Each row was made from one path, in order. Every step used is in the known rows, and no mark comes twice. Write each row's path.
(in the rows, 128 means zero)
Known rows:
kufalo -> nelad -> vage -> duse: [ 96 125 133  86 133 114 111  46 154 142 122 160 145 153 138 182 130  80
  95 140 108 134 100 123 138 183 130 138 118 112 136  81 118 127  89  78
 143 104  89 112 161 120 126 105 159 110 122  80 168 137 142 137 131 129
 172 130 111]
teso -> moris -> zovi -> fomi -> senaz -> medob: [ 87 123 133  85 155 103 131  72 145 140 152 200 173 118 128 130 107 126
 165 163 111 135 122 108 124  96 135  85 161 133 111  63 127  90 120  56
 162  98  90 121 150 134 115 123 166 127 131  59  94 171 102 144 149 126
 170 110  88]
moris -> zovi -> fomi: [ 91 129 130  77 130  90 118  52 147 139 139 171 176 131 133 161 113 144
 101 156 116 127 121 117 124 118 145 113 148 114 121  71 105 107 135  72
 150  83  85 116 164 102 110 133 156 135 123  62 135 163 124 130 120 121
 167 132  99]
teso -> nelad: [ 97 131 119  80 121 138 124  79 148 134 146 168 153 135 140 160 106 103
  94 145 137 157 113 141 130 123 135 135 148 118 117  95 114 109  82  59
 128 107  91 108 185 134 118 124 150 118 133  85 152 147 141 119 135 140
 159 121 117]
golet -> pida -> daluzaf -> medob -> rabol -> duse -> lirun: [161 148 137 103 125 128 113  37 149 117 151 154 155 125 157 180 173 163
 118 136 112 136  97 149 154 157 152 158 152 164 115  38 106  73  97  48
 149 121  76 158 182 114 123 107 167 152 114  89  71 154 143 110 127  98
 165 136 130]
golet -> pida -> daluzaf -> medob -> rabol: [143 144 138 108 122 137 116  40 153 159 141 184 135 123 143 172 132 166
  98 138 118 128 105 139 146 162 144 153 143 150 108  42 104  99  99  59
 161 119  87 164 189 121 130 107 163 155 113  77  87 136 139 105 119 103
 165 106 122]
rilop -> medob -> rabol: [132 132 130  84 116 128 128  42 147 151 138 190 140 127 138 149 106 102
  79 141 135 131 111 125 122 130 133 139 135 153 120  86 123 104 101  74
 141 144  84 158 174 130 108 135 176 137 136  85 157 151 129 119 120 143
 165 110 122]
kufalo -> nelad -> teso: [ 99 136 129  92 131 112 113  64 144 147 104 158 150 130 141 163  98  96
  99 149 107 168  96 118 126 116 146 153 135 121 116  80 107 124  88  84
 137  96 100  99 195 115 125 114 176 110 143  81 148 136 151 126 132 133
 154 123 115]
moris -> zovi: [ 92 131 126  75 125 121 119  64 142 140 132 166 158 128 138 163 111 143
  99 155 102 123 109 117 120 127 141 141 157 111 119  81 106 106 123  71
 149 109  82 112 178 110 117 126 139 133 124  71 132 155 126 155 125 132
 158 130 112]
munu -> fomi: [ 91 123  95  71 120 106 118  55 130 135 140 167 142 133 133 168 106 138
 100 146 100 142 127 119 110 133 140 114 156 107 111  95 118 112  99  70
 138 138  92 129 186 130 115 114 157 129 132  82 153 144 132 115 125 138
 167 117 116]
pida -> daluzaf -> medob -> kufalo: [103 137 141 108 125 139 117  64 135 139 135 152 125 133 133 174 146 185
  96 127 116 130 124 133 138 159 145 130 106 136 102  41  91 113 111  65
 161 120 103 134 176 136 124 121 148 128 137  51 125 139 134  96 121  96
 156 124 125]
teso -> nelad -> vage -> duse: [ 95 122 124  79 134 133 122  71 164 137 143 176 146 153 139 174 127  71
  99 141 111 158 114 142 138 183 115 119 135 118 131  78 130 118  69  61
 144  94  85 113 165 126 124 113 143 111 113  80 164 134 137 131 122 135
 178 134 108]
pida -> golet: [100 133  96  87 122 130 127  73 147 136 125 168 150 135 153 174 110 146
 103 157 114 128 108 118 121 129 116 146 152 107 114 100 110 123 105  74
 140 138 100 112 151 137 117 130 149 158 130  76 121 143 134 134 132 137
 161 125 115]
golet -> pida -> daluzaf -> medob -> senaz -> fomi: [ 92 137 113 118 140 136 124  87 142 153 143 162 149 129 126 176 130 170
 118 144 104 106 126 134 142 146 128 110 148 159  96  52  96 112 104  47
 163 114  90 148 174 126 145 130 146 138 119  68 107 146 132  86 124 121
 170  95 109]
senaz -> medob -> kufalo -> nelad -> teso -> moris: [ 97 120 153 109 137  88 123  76 134 145 116 172 142 135 138 142 104  79
 157 142 100 191 108 114 120 101 133 134 124 140 104  59 115 117 101  79
 157  92  98 108 173 163 105 118 197 112 133  52 100 150 134 128 142 116
 149 120 110]
mesut -> duse: [ 91 125 126  64 118 130 128  46 147 136 129 171 155 132 139 171 141 137
  86 134  97 125  79 127 116 126 137 139 149 116 118  90 114 112  91  72
 140 141  88 107 160 130 117 130 147 130 126  88 141 124 147 121 125 134
 174 123 120]
rilop -> fomi -> senaz -> medob -> kufalo -> nelad -> teso: [ 95 127 116 108 151 107 129  98 138 141 108 165 167 123 131 134 112  94
 126 128 101 163 104 108 115 104 148  82  86 127 104  80 107 135  65  80
 163  95 104  94 182 106 132 111 189 108 157  65 176 164 139 112 129 101
 139 105 110]
rilop -> fomi -> zovi -> moris: [115 120  94  80 126 107 142  54 149 139 127 161 164 134 146 147 125 148
 104 131  99 114 116 119  93 136 143  74 130 110 105  79 101 113 126  71
 129  68 101 110 169 146 108 112 162 148 146  85 162 166 141 135 135 119
 151 133 105]
rilop -> medob -> daluzaf -> pida: [116 119 147  85 139 127 137  32 142 160 126 163 131 115 149 190 127 179
 110 133 103 133 105 129 122 155 109 140 144 157 121  69  91 120  97  72
 123 137  63 156 177 126 100 157 152 139 125  77 139 135 126 122 119 148
 175 136 110]
vage -> nelad -> kufalo -> medob -> senaz -> fomi -> zovi -> moris: [106 121 102  93 143 137 149  99 150 151 147 148 155 123 138 159 108  96
 106 145 104 118 118 137 108 163 148  41  52 155  89  88 118  97 122  49
 122   9  90 126 133 178 118 130 173 138 118  81 154 168 126 114 146 111
 170 106 112]
medob -> daluzaf -> pida: [112 120 144  85 131 122 117  45 140 151 123 158 133 118 150 193 129 188
 110 140  84 136 102 132 123 157 121 145 158 133 121  71  90 113  94  67
 123 138  65 135 187 128 105 142 145 134 119  79 118 132 139 114 124 136
 171 136 117]
daluzaf -> pida: [108 130 120  92 119 123 128  57 142 146 129 168 152 135 148 183 115 161
  97 143  74 135 100 123 115 138 132 145 157 116 112  83  97 110  97  62
 142 137  63 122 172 124 106 127 140 129 128  76 125 139 148 125 136 137
 173 128 113]
zovi -> moris: [ 94 122 125  74 114 118 130  60 146 141 120 160 145 136 144 158 109 128
 103 143  98 126 110 127 123 133 135 137 154 111 113  90 107 103 125  64
 134 111  99 121 171 162 104 133 157 142 143  86 126 152 144 108 139 134
 163 127 118]
munu -> fomi -> rilop -> medob: [ 98 129  78  64 136 126 130  25 128 139 154 178 136 127 131 166 104 135
  91 134  94 121 120 121 121 129 135  95 119 125 107 100 121 121  87  76
 142 138  92 142 175 130 106 127 158 135 120  80 215 155 120 114 131 147
 189 103 109]
medob -> kufalo -> nelad -> teso -> moris -> zovi -> fomi: [ 94 128 149  97 144  69 102  55 136 137 129 178 177 139 129 146 108 114
 128 146 125 197 125 113 122  99 144 108  96 121 120  38 107 121 131  81
 155  29  93  93 178 132 118 123 201 124 138  38  97 160 119 126 108 108
 157 139  97]
senaz -> fomi -> munu: [ 79 121  84  62 120 113 121  66 140 138 128 164 152 134 129 168  92 124
 109 156 104 121  81 119 130 128 140  88 178 115 105 110 120 119 115  52
 133 139  94 126 163 140  99 125 151 133 140  89 154 148 149  88 117 136
 161 116 110]
kufalo -> nelad -> teso -> moris: [101 130 134  95 138 106 112  53 140 141 116 180 152 131 140 158  97  89
 135 154 109 190 107 117 122 108 141 148 147 120 110  72 113 118  91  81
 138  98 100  96 191 151 124 111 191 114 146  75 109 136 141 136 140 143
 159 122 108]
nelad -> kufalo -> medob -> daluzaf -> pida: [122 122 144  93 129 126 136  42 135 154 129 156 126 107 156 203 135 181
 113 134  52 146 102 141 122 182 138 123  87 149 110  78  82 116  88  65
 129 106  61 141 162 128  91 145 135 141  97  86 130 135 128 126 111 104
 181 129 117]
fomi -> rilop -> medob -> senaz: [ 96 134 108  85 137 172 128  66 140 147 144 175 144 132 125 155 119 122
  66 136  93 102 114 128 134 116 124 116 117 152 110  98 108 110  94  76
 143 141  79 141 165 127 136 158 151 123 129  68 218 165 132 111 143 160
 188  86 116]
moris -> zovi -> fomi -> senaz -> medob: [ 85 129 127  86 144 109 132  84 151 145 139 181 175 118 124 139 107 131
 134 158 106 115 110 109 126 106 141  90 155 133 116  73 118  97 119  60
 164  97  91 124 154  95 119 124 154 125 126  65 135 174 113 137 143 118
 163 111  97]
golet -> pida: [103 123 112  95 122 134 128  60 149 147 135 163 162 134 139 173 110 132
 116 148  83 136 105 125 126 134 123 161 159 109 116  98 103 113 101  61
 148 132  67 119 174 119 116 133 154 149 111  78 122 142 146 125 120 127
 166 120 109]
fomi -> rilop -> medob: [101 133 103  76 138 149 133  39 145 143 144 174 144 128 136 163 111 126
  88 138  97 108 105 123 134 124 134 120 118 130 110 103 109 119  92  74
 146 143  87 128 163 132 107 144 152 134 122  76 212 152 134 123 141 148
 184 107 114]
kufalo -> medob: [104 134 114  91 120 117 137  71 141 150 134 162 140 127 140 166 115 121
 101 147 100 134 107 127 120 136 134 127 120 133 104 100 101 113 105  66
 122 134  90 132 154 133 108 124 142 128 114  89 144 138 136 136 135 112
 172 120 118]
nelad -> teso -> moris: [104 126 123  87 136 113 121  65 146 136 123 190 147 129 137 150  99 107
 137 158  80 190 115 113 116 114 128 130 171 124 105  70 119 111  92  71
 148 122  92 104 178 155 118 124 175 118 139  68 103 129 139 133 130 143
 166 127 109]
golet -> pida -> daluzaf -> medob -> rabol -> duse: [160 141 135 100 127 136 108  34 152 155 137 176 137 132 142 173 161 156
 111 138 103 126  81 147 157 160 143 149 153 159 125  40 108 100 103  56
 155 122  87 162 186 118 125 109 169 159 119  74  75 152 150 107 116  97
 174 122 117]
moris -> zovi -> fomi -> senaz -> medob -> kufalo -> nelad -> vage: [ 86 128 144  94 153  94 117  92 148 139 136 168 173 138 113 144 113  99
 115 145 119 128 129 107 125 135 142  88  78 133 119  60 121 116 113  65
 170  46  86 114 171  95 123 114 178 119 127  55 158 180 107 134 127  95
 151 112 106]
daluzaf -> medob -> rabol -> duse: [151 148 137  90 117 115 105  39 148 145 137 184 132 147 148 158 143 119
  92 144  95 128  75 134 145 147 150 130 152 164 124  70 119  99 106  59
 145 142  91 159 176 127 110 111 163 127 131  80 133 158 154 115 124 106
 172 122 121]
nelad -> vage -> duse -> rabol: [121 113 112  82 123 123 121  53 167 134 126 167 156 154 139 178 155  84
  97 145  86 135 119 124 126 192 122 126 144 108 115  77 129 113  93  71
 160 138  88 130 154 121 118 111 148 118 110  88 152 129 139 119 127 124
 178 124 121]
moris -> zovi -> fomi -> senaz -> medob -> daluzaf: [ 91 120 154  80 160 107 120  71 150 147 134 169 156 100 127 149 124 161
 144 158 114 114 112 117 133 121 134  92 155 149 124  58 111 101 117  67
 144  97  92 135 171  97 116 141 159 129 115  69 128 166 105 124 131 117
 161 120 103]
munu -> fomi -> rilop -> medob -> daluzaf: [103 120 105  60 149 124 117  16 131 145 150 168 119 108 132 175 119 164
 103 134 105 118 123 130 130 148 125  94 120 143 115  85 111 125  84  79
 122 138  93 155 191 132 106 143 166 141 109  82 209 147 113  99 118 150
 186 113 116]
rilop -> medob -> senaz -> fomi -> zovi -> moris: [ 92 119 100  93 132 125 149  92 144 156 138 161 156 137 127 139 106 116
 102 144 116 102 127 124 105 114 114  63 127 162 103  77 115 107 145  56
 130  70  93 147 156 165 117 142 162 139 142  82 164 174 121 114 137 153
 168 115 103]

Write each row's path:
[ 93 129 133  96 118 121 108  67 129 136 129 148 149 144 135 167 120 116
  85 135 131 140 112 128 125 126 146 148  89 108 119  87  99 125 109  79
 136 110  92 104 179 134 116 124 174 125 141  67 156 153 144 111 124 114
 149 122 122]  medob -> kufalo -> nelad
[ 90 122 144 106 120 100 124  75 132 144 125 148 144 139 137 158 118  99
 115 134 124 132 104 124 126 118 144 144 110 131 111  81 102 117 109  76
 148 113  95 119 169 139 102 121 172 120 127  62 144 161 140 117 143 109
 145 115 116]  senaz -> medob -> kufalo -> nelad
[105 140 143 124 129 136 115  50 131 151 134 141 142 134 133 189 143 171
 108 122 127 134 110 139 147 158 143 158  81 132 108  44  81 125 106  67
 155  87  92 129 183 123 131 109 168 144 123  55 105 146 141 101 119  87
 154 118 117]  golet -> pida -> daluzaf -> medob -> kufalo -> nelad
[ 99 128 136  91 130 112 108  69 142 132 127 157 145 153 126 169 116  95
  79 132 118 143 130 120 123 160 138 138  81 115 117  84 110 131  96  77
 146  94  84 105 189 130 117 119 178 120 135  67 174 149 135 120 118 114
 146 125 128]  medob -> kufalo -> nelad -> vage
[ 97 122 100  87 146 124 146  84 146 138 131 180 159 118 134 141 118 123
 129 138  96 114 111 109 113 117 141  86 150 123 102 102 111 116  72  65
 157 151  97 114 167 112 124 121 153 121 149  83 173 160 134 127 149 125
 152  94 106]  rilop -> fomi -> senaz -> medob
[ 86 122 106  63 118 113 120  49 145 136 125 163 162 130 128 174 106 135
  96 143 110 139  85 126 137 124 140  95 169 119 116  92 112 108 126  64
 132 118  92 134 156 122 110 136 164 134 134  74 153 156 153  80 114 123
 165 116 103]  zovi -> fomi -> munu
[ 98 135 115  71 146 111 127  26 148 147 152 179 171 128 129 157 112 141
  92 142 109 108 113 118 134 114 141  94 108 131 118  76 109 116 122  77
 154  85  87 130 153 104 102 147 154 142 113  57 201 170 113 131 127 134
 187 117  95]  moris -> zovi -> fomi -> rilop -> medob
[ 83 124 112  57 121 107 118  49 143 138 129 166 172 129 125 170 109 146
  96 151 109 133  85 119 132 122 144  94 172 119 121  77 114 104 146  67
 139  83  85 131 160 102 112 132 153 141 125  65 136 165 138 113 105 116
 164 128  96]  moris -> zovi -> fomi -> munu
[105 128 133  92 159 109 133  77 149 157 126 175 163 107 150 175 122 213
 151 162  99 116  96 112 127 132 101 100 151 149 123  48 104 113 115  62
 148  88  82 137 144 103 112 140 149 163 111  61  76 165 102 141 131 120
 173 128  96]  moris -> zovi -> fomi -> senaz -> medob -> daluzaf -> pida -> golet
[ 96 132  88  81 144 142 129  77 143 128 133 180 168 124 131 148 119 139
  99 137 103 123 119 116 113 127 145  87 131 103 110 108 107 124  71  67
 144 145  92 100 178 107 139 122 153 126 164  85 185 156 136 118 129 128
 158 102 108]  rilop -> fomi -> senaz
[ 84 133 101  96 131 153 123  80 138 155 133 157 147 128 119 187 123 174
 113 141  98 108  89 137 152 149 129  91 169 162  93  56 103 109 115  42
 153 115  89 159 173 126 143 126 141 143 125  72 106 152 147  68 110 117
 168  92 106]  golet -> pida -> daluzaf -> medob -> senaz -> fomi -> munu
[ 96 120  94  85 124 100 133  75 150 146 134 157 157 140 140 145 101 132
 118 157 101 111 112 119 102 125 136  74 143 115 101  85 114 112 138  52
 129  70 102 116 160 170  91 112 156 145 131  93 140 160 133 121 140 131
 160 132 108]  senaz -> fomi -> zovi -> moris
[113 136 150 127 145 119 113  50 135 151 125 167 142 130 136 170 130 150
 150 130 106 194 116 133 143 142 134 151  95 143 101  18  94 124  96  69
 165  62  96 118 191 150 137 110 191 138 128  46  60 134 138 110 114  95
 159 124 110]  golet -> pida -> daluzaf -> medob -> kufalo -> nelad -> teso -> moris
[116 124  87  88 133 116 137  59 147 135 136 166 170 130 139 153 128 145
  98 135 102 121 117 115  91 130 146  80 138 110 103  91 100 120 101  79
 134 101  89 105 169 116 118 109 152 131 132  81 181 157 139 149 127 124
 149 125 104]  rilop -> fomi -> zovi
[ 93 117 137  99 117 109 132  84 138 140 130 159 139 136 140 151 116 115
 120 138  89 130 115 119 119 123 132 128 136 133 105  85 108 109 111  66
 160 138  88 128 157 143  99 134 158 125 118  57 141 154 138 116 135 113
 151 120 117]  senaz -> medob -> kufalo
[100 133 131  81 136 112 114  54 151 135 124 163 146 145 131 177 109  93
  82 144 119 130 122 117 125 157 144 146 122 113 118  86 112 123  89  78
 136 103  90 111 193 123 118 110 169 116 135  89 175 140 139 135 137 133
 155 118 122]  kufalo -> nelad -> vage
[ 99 113 157  85 140 110 128  59 147 152 122 157 123 111 144 170 121 141
 138 147 105 119 104 125 130 139 125 137 178 151 114  74 103 106 102  73
 131 148  94 140 175 138  98 141 158 126 111  78 131 139 130 116 140 131
 152 123 115]  senaz -> medob -> daluzaf
[107 121 119  96 131 146 124  57 149 146 131 160 152 118 131 179 128 164
 116 139 112 132 119 135 136 144 134 158 162 107 115  72  94 112  99  66
 151 123  85 119 183 122 130 127 155 159 121  73  91 140 138 116 125 127
 162 121 114]  golet -> pida -> daluzaf
[ 96 125 130  77 137  83 117  39 143 130 149 192 173 132 133 153 114 141
 131 159 121 149 132 116 119 113 139 106 157 115 118  61 112  99 135  69
 149  83  87 114 160 137 106 131 169 136 130  56  97 159 115 137 125 132
 172 132  93]  teso -> moris -> zovi -> fomi
[ 93 150 103 100 150 146 110  76 138 144 149 172 134 132 126 171 130 175
  85 142 105  80 118 134 150 139 150  79 122 155  88  57 101 111  93  58
 157 124 111 135 175 139 135 123 137 116 126  67 181 154 132  76 150 130
 183  83 119]  pida -> daluzaf -> medob -> senaz -> fomi -> rilop
[ 81 129 142  98 141  99 116  86 135 142 138 161 176 129 118 138 118 117
 122 145 134 128 112 115 129  99 146  97  86 128 121  66 109 111 124  68
 160  63  93 113 162 100 120 120 175 122 132  49 142 187 114 122 138  96
 152 112 101]  moris -> zovi -> fomi -> senaz -> medob -> kufalo -> nelad
[ 97 123  98  97 123 132 150 118 144 149 155 158 157 130 137 149 108  87
  98 143 105 138 127 156 110 135 140  43  60 158  94  82 115  99 115  39
 121   4  94 125 153 170 111 124 150 134 109  99 155 179 120 117 132 112
 173 107 110]  teso -> nelad -> kufalo -> medob -> senaz -> fomi -> zovi -> moris
[108 129  88  84 158 113 132  38 142 158 139 172 139 119 161 195 110 201
 121 151 103 100  96 122 130 150  96  96 114 146 107  83 101 146  84  66
 131 127  85 140 144 147  83 155 150 173 107  79 159 143 113 107 126 155
 193 122 111]  senaz -> fomi -> rilop -> medob -> daluzaf -> pida -> golet
[ 84 134 146 104 151  91 118 101 142 149 116 165 179 123 120 134 103 101
 128 150 110 164 105 107 128  90 143  89  93 138 118  50 116 117 112  75
 171  44  98 101 171  87 130 117 185 113 133  48 134 174 122 126 125  91
 150 118 101]  moris -> zovi -> fomi -> senaz -> medob -> kufalo -> nelad -> teso
[110 136  97  94 122 128 134  65 143 143 123 172 154 137 164 194 111 180
  99 151  85 134  95 118 114 140 109 152 152 111 111  85  99 121 100  65
 144 130  75 122 146 134 110 129 137 161 128  73  95 141 140 139 133 138
 172 130 111]  daluzaf -> pida -> golet
[111 139 128 108 132 144 128  47 148 152 135 159 138 122 140 189 136 185
 121 136  99 126 110 134 144 161 136 153 149 136 104  51  90 111  98  58
 158 120  89 139 177 120 130 114 141 149 118  69 101 131 141 115 125 108
 165 114 108]  golet -> pida -> daluzaf -> medob
[122 133 115  98 134 114 135  61 139 159 123 160 130 115 167 204 129 200
 117 148  96 134  94 129 122 166  94 136 117 149 110  76  90 128 101  70
 105 126  79 143 142 140 102 139 138 166  98  86  86 131 123 138 121 117
 181 141 118]  kufalo -> medob -> daluzaf -> pida -> golet
[ 91 118 147  85 153 114 125  71 152 146 131 170 146 103 127 152 121 151
 142 149 116 121 116 122 134 123 130  92 157 150 120  74 109 107  98  61
 137 133  99 140 166 119 117 143 170 124 121  76 145 156 121  87 139 123
 164 108 105]  zovi -> fomi -> senaz -> medob -> daluzaf
[ 90 130 136  98 154 104  99  78 136 135 131 185 184 129 117 132 106 114
 130 150 122 193 122 111 122  93 144  89  81 118 120  51 117 119 113  74
 158  35  93  85 180 119 142 119 200 120 153  45 104 166 114 124 112 107
 162 126  99]  medob -> kufalo -> nelad -> teso -> moris -> zovi -> fomi -> senaz
[ 87 127 121  92 140 113 137  83 154 142 137 178 165 121 125 141 107 116
 129 151 107 122 114 114 130 103 138  94 157 131 110  89 120 100  98  58
 155 132  95 127 149 116 119 128 162 118 134  75 151 163 130 105 152 122
 167  98 101]  zovi -> fomi -> senaz -> medob
[ 91 135 102  98 149  98 116  63 136 150 129 163 157 139 128 152  90  91
 102 136 108 147 104 117 133 108 137  85  53 135 101  88 111 148  83  78
 155  85 102 104 171 133 100 132 183 122 131  64 220 155 132  93 121 128
 172 112 116]  senaz -> fomi -> rilop -> medob -> kufalo -> nelad -> teso
[ 99 127 141 105 134 106 104  65 132 136 119 174 150 141 136 150 105  94
 128 139 109 201 118 120 121 110 139 135 105 120 109  65 108 126  97  81
 145  89  93  95 187 159 119 120 198 117 147  55 109 140 138 118 122 121
 154 127 115]  medob -> kufalo -> nelad -> teso -> moris
[ 90 131  83  77 144 114 132  46 144 144 150 176 150 132 131 157  95 120
 104 146 105  98 110 119 131 119 136  85 115 128 100 107 116 129  89  63
 146 140  92 125 157 141  90 141 152 133 121  82 221 152 125 107 139 152
 185 101 109]  senaz -> fomi -> rilop -> medob
[118 115 125  96 121 113 106  57 152 131 123 150 158 161 133 180 160  76
  87 129 116 146 118 128 131 185 130 130  74 104 121  71 117 126 100  78
 157 105  91 120 161 124 120 108 176 118 120  74 157 140 139 105 120 105
 164 127 124]  medob -> kufalo -> nelad -> vage -> duse -> rabol
[105 130 118  89 119 141 143  79 143 137 151 167 147 122 146 169 111  93
 100 139 108 167 117 151 130 148 150 113  75 130 106 100 104 108  78  55
 132  75  85 115 161 132 103 126 142 128 108  92 160 148 127 133 121 104
 170 113 115]  teso -> nelad -> kufalo -> medob
[ 96 135 115  85 141 138 130  54 145 143 150 182 160 134 120 155 120 121
  68 133 106 106 126 129 139 108 126  87 107 156 115  87 108 109 107  76
 147 116  88 143 153 121 133 166 163 122 122  61 219 172 129  85 135 148
 194  89 102]  zovi -> fomi -> rilop -> medob -> senaz
[ 87 150  98  96 142 131 114  78 138 145 152 176 142 147 134 165 111 146
  84 149  72  86 108 127 138 129 143  80 118 156  89  86 110 113  94  53
 155 135  94 135 165 137 124 127 134 108 113  72 208 156 138  86 150 130
 188  78 116]  daluzaf -> medob -> senaz -> fomi -> rilop
[ 87 134 115  75 142 127 116  75 148 136 142 179 181 122 122 145 110 147
 103 157 114 127 120 116 126 112 143  93 135 109 123  83 114 105 115  61
 153  94  84 110 170  91 135 129 152 129 141  68 145 168 117 130 123 122
 169 118 100]  moris -> zovi -> fomi -> senaz
[100 149 146 113 127 108 112  68 136 149 111 153 139 143 140 167 113 122
  97 133  93 174  96 119 131 134 146 137  88 147 104  55  99 130  99  76
 156  85  99 114 183 123 125 111 171 103 132  58 157 137 152 109 115  90
 152 124 120]  daluzaf -> medob -> kufalo -> nelad -> teso
